Each row was made from one small tree. The marks that hang from a mark follow it in brackets, in the order of their numbers. Every link used is in the known rows. Write each row's tree.
Known rows:
k_743[k_210[k_98] k_988]: -.15,-.02,.14,-.06,.06,.16,.21,-.26,-.05,-.22,.13,.04,-.17,-.11,.09,-.08,.11,.15,-.09,.10,-.02,.25,-.01
k_524[k_283 k_526 k_561 k_988]: -.17,.18,.57,.30,.03,-.05,.05,.57,-.27,-.17,.08,-.23,-.05,.00,.18,-.01,.08,-.07,.30,.27,-.09,.07,.08
k_561[k_524[k_526]]: -.10,.06,.17,.07,.09,.15,.07,.37,-.03,-.06,.01,-.15,.02,.16,-.04,.01,-.06,.05,.03,.22,-.13,.04,-.19
k_988[k_743[k_210[k_98]]]: -.01,-.11,.07,.02,.03,-.03,.06,-.08,-.10,-.17,.10,-.06,-.09,.01,-.02,-.10,.06,.08,-.16,.13,-.03,.04,-.16
k_524[k_283 k_526 k_561 k_988[k_743]]: -.15,.19,.46,.35,-.01,-.17,-.06,.68,-.36,-.24,.09,-.25,-.09,.12,.18,.00,.07,-.10,.23,.33,-.02,-.09,-.06
k_561[k_524]: -.10,.08,-.01,-.07,.02,.08,.06,.15,.16,-.02,-.03,-.04,.01,.08,.02,.00,-.03,.10,-.06,.17,.02,.05,-.14
k_988[k_743[k_210]]: .01,-.09,-.07,.07,-.02,-.06,-.17,-.07,-.12,-.21,.07,-.10,.00,.09,-.10,-.05,.05,-.03,-.16,.16,-.08,-.13,-.12
k_710[k_524[k_283 k_526 k_988]]: -.17,.18,.48,.08,.01,-.05,.16,.61,-.06,-.18,.10,-.27,-.03,.01,.20,.02,.02,-.01,.27,.20,-.04,.20,-.01
k_710[k_524[k_561]]: -.13,.12,.19,-.05,.08,-.05,.12,.12,.19,.03,.07,-.33,.04,.19,.22,-.07,.11,.04,.09,.08,-.02,.10,-.12
k_98[k_210[k_743[k_988]]]: .17,.06,.00,-.07,-.19,-.06,-.02,-.15,-.10,-.08,-.01,.09,.07,.06,.03,-.03,-.12,.05,-.10,-.05,.07,.13,-.03
k_210[k_743]: .18,.03,-.15,-.02,-.13,-.02,-.03,.06,-.13,-.04,-.06,.10,.06,.09,-.08,.02,-.09,.03,-.03,-.01,.09,-.03,-.04
k_524[k_988]: -.12,.05,.11,.02,-.07,-.15,.04,.13,.09,-.11,.06,.06,-.12,-.01,.14,.07,.01,.03,.09,-.04,.05,.04,.11
k_256[k_98]: -.12,.01,.11,-.06,.16,.00,.05,-.06,.07,.03,.06,-.08,-.11,-.11,-.16,.02,.06,.03,.02,-.08,-.05,.13,-.08
k_526[k_524]: .03,.09,.18,-.13,.13,-.01,.08,.06,.09,.06,.04,-.08,.00,.01,-.05,-.05,-.11,.00,-.06,.11,.02,.10,-.10
k_561[k_524[k_283 k_526 k_988[k_743]]]: -.17,.21,.31,.22,-.05,-.08,-.01,.76,-.24,-.29,.04,-.14,-.05,.09,.10,.05,-.07,.02,.11,.41,.03,-.02,-.20
k_524[k_561 k_988[k_743]]: -.16,.12,.12,.13,-.07,-.30,-.05,.28,-.05,-.15,.11,-.10,-.12,.17,.26,.05,.08,-.01,.05,.14,.08,-.10,-.07
k_710[k_524[k_283 k_561]]: -.05,.21,.37,.03,.07,-.03,.15,.30,.02,-.02,.04,-.38,.05,.02,.23,-.13,.10,-.03,.15,.25,.01,.15,-.10
k_98[k_210]: .12,-.09,.18,-.06,-.02,-.10,-.05,-.11,.09,.06,.01,-.13,.08,.00,.00,-.09,-.07,-.02,-.09,-.09,-.12,.10,.00
k_710[k_524]: -.06,.10,.06,-.12,.02,-.02,.12,.10,.20,.02,.06,-.17,.02,.10,.13,-.01,.01,.04,.03,.01,.01,.10,-.11
k_988[k_743]: .01,.02,-.10,.04,-.04,-.10,-.10,.08,-.15,-.08,.04,-.02,-.04,.08,-.01,.01,-.01,-.03,-.08,.06,.05,-.16,-.14
k_710[k_524[k_283 k_526 k_561 k_988[k_743]]]: -.20,.28,.50,.20,.03,-.17,.06,.76,-.19,-.21,.13,-.44,-.06,.18,.29,-.01,.09,-.05,.26,.35,-.02,.02,-.15
k_524[k_283 k_526]: .00,.07,.34,.21,.07,.14,.02,.39,-.33,-.09,-.02,-.15,.03,-.07,-.05,-.03,-.01,-.08,.15,.20,-.11,.03,-.01

Which tree is each row?
-.01,.22,.50,.04,.19,-.01,.11,.27,-.06,.06,.03,-.26,.04,-.06,.06,-.17,-.05,-.08,.07,.34,.02,.17,-.10 => k_526[k_524[k_283 k_561]]
-.16,.18,.41,.19,-.02,-.19,.04,.35,-.07,-.14,.03,-.15,-.07,-.05,.26,-.02,.08,-.06,.22,.20,.06,.12,.09 => k_524[k_283 k_561 k_988]
.04,.10,.00,-.11,-.10,.10,.27,-.04,-.16,-.10,.02,.26,-.11,-.02,.09,.01,-.02,.18,-.01,.00,.18,.18,-.10 => k_210[k_98 k_743[k_988]]
-.09,.21,.50,.10,.07,-.28,-.05,.31,-.09,-.24,.17,-.30,-.03,.05,.11,-.13,.04,-.07,.01,.49,.00,.11,-.10 => k_526[k_524[k_283 k_561 k_988[k_743[k_210]]]]
-.19,.10,.40,.21,.05,-.08,.03,.43,-.09,-.11,.11,-.17,-.08,.17,.17,.05,.07,-.02,.23,.12,-.11,.02,.04 => k_524[k_526 k_561 k_988]
-.20,.17,.44,.15,-.02,.02,.10,.68,-.08,-.21,.01,-.14,-.06,.00,.15,.03,-.07,.04,.20,.35,-.03,.13,-.07 => k_561[k_524[k_283 k_526 k_988]]
-.13,.20,.31,.23,-.09,-.28,-.04,.45,-.18,-.19,.06,-.16,-.10,.02,.27,-.03,.06,-.07,.15,.28,.11,-.07,-.04 => k_524[k_283 k_561 k_988[k_743]]
-.19,.13,.14,.14,-.04,-.10,-.03,.59,-.10,-.21,.09,-.12,-.10,.23,.13,.09,-.06,.06,.05,.27,-.02,-.07,-.23 => k_561[k_524[k_526 k_988[k_743]]]
-.18,.14,.33,.21,-.04,-.05,-.07,.60,-.22,-.42,.10,-.24,-.04,.09,.04,-.02,-.01,.01,.03,.50,-.11,.00,-.18 => k_561[k_524[k_283 k_526 k_988[k_743[k_210]]]]
-.22,.01,.34,.08,.04,-.03,.16,.40,-.05,-.33,.16,-.14,-.13,.16,.12,-.02,-.01,.17,-.03,.32,-.10,.14,-.26 => k_561[k_524[k_526 k_988[k_743[k_210[k_98]]]]]
-.11,.28,.47,.09,.05,-.30,.03,.50,-.12,-.11,.12,-.23,-.08,.03,.21,-.07,-.05,-.06,.10,.39,.13,.08,-.12 => k_526[k_524[k_283 k_561 k_988[k_743]]]
-.09,.19,.52,.14,.14,.07,.12,.57,-.14,-.08,.07,-.47,.10,.12,.17,-.10,.11,-.05,.24,.30,-.14,.11,-.12 => k_710[k_524[k_283 k_526 k_561]]
-.15,.13,.19,.10,-.11,-.14,-.07,.36,-.05,-.38,.05,-.13,-.06,.02,.12,-.05,-.02,.04,-.03,.44,.02,.04,-.15 => k_561[k_524[k_283 k_988[k_743[k_210]]]]
-.11,.11,.41,.22,-.01,-.02,.05,.52,-.24,-.18,.03,-.10,-.07,-.08,.12,.04,-.02,-.05,.24,.18,-.08,.07,.09 => k_524[k_283 k_526 k_988]
.05,.06,.10,-.13,-.01,-.06,.03,-.21,-.05,-.06,.05,-.01,-.06,-.05,-.13,-.01,-.08,.09,-.08,-.13,-.01,.27,-.11 => k_256[k_98[k_210[k_743[k_988]]]]
-.09,.18,.17,-.10,.03,-.29,-.02,.27,.01,-.07,.13,-.02,-.12,.10,.10,.03,-.10,.01,-.05,.16,.12,.05,-.15 => k_526[k_524[k_988[k_743]]]
-.23,.24,.61,.18,.07,-.05,.14,.66,-.08,-.16,.12,-.41,-.02,.10,.28,-.03,.09,-.04,.33,.27,-.07,.19,-.03 => k_710[k_524[k_283 k_526 k_561 k_988]]
-.04,.11,.47,.28,.12,.10,.01,.45,-.33,-.07,.00,-.29,.06,.01,.04,-.08,.08,-.09,.23,.28,-.13,.02,-.02 => k_524[k_283 k_526 k_561]
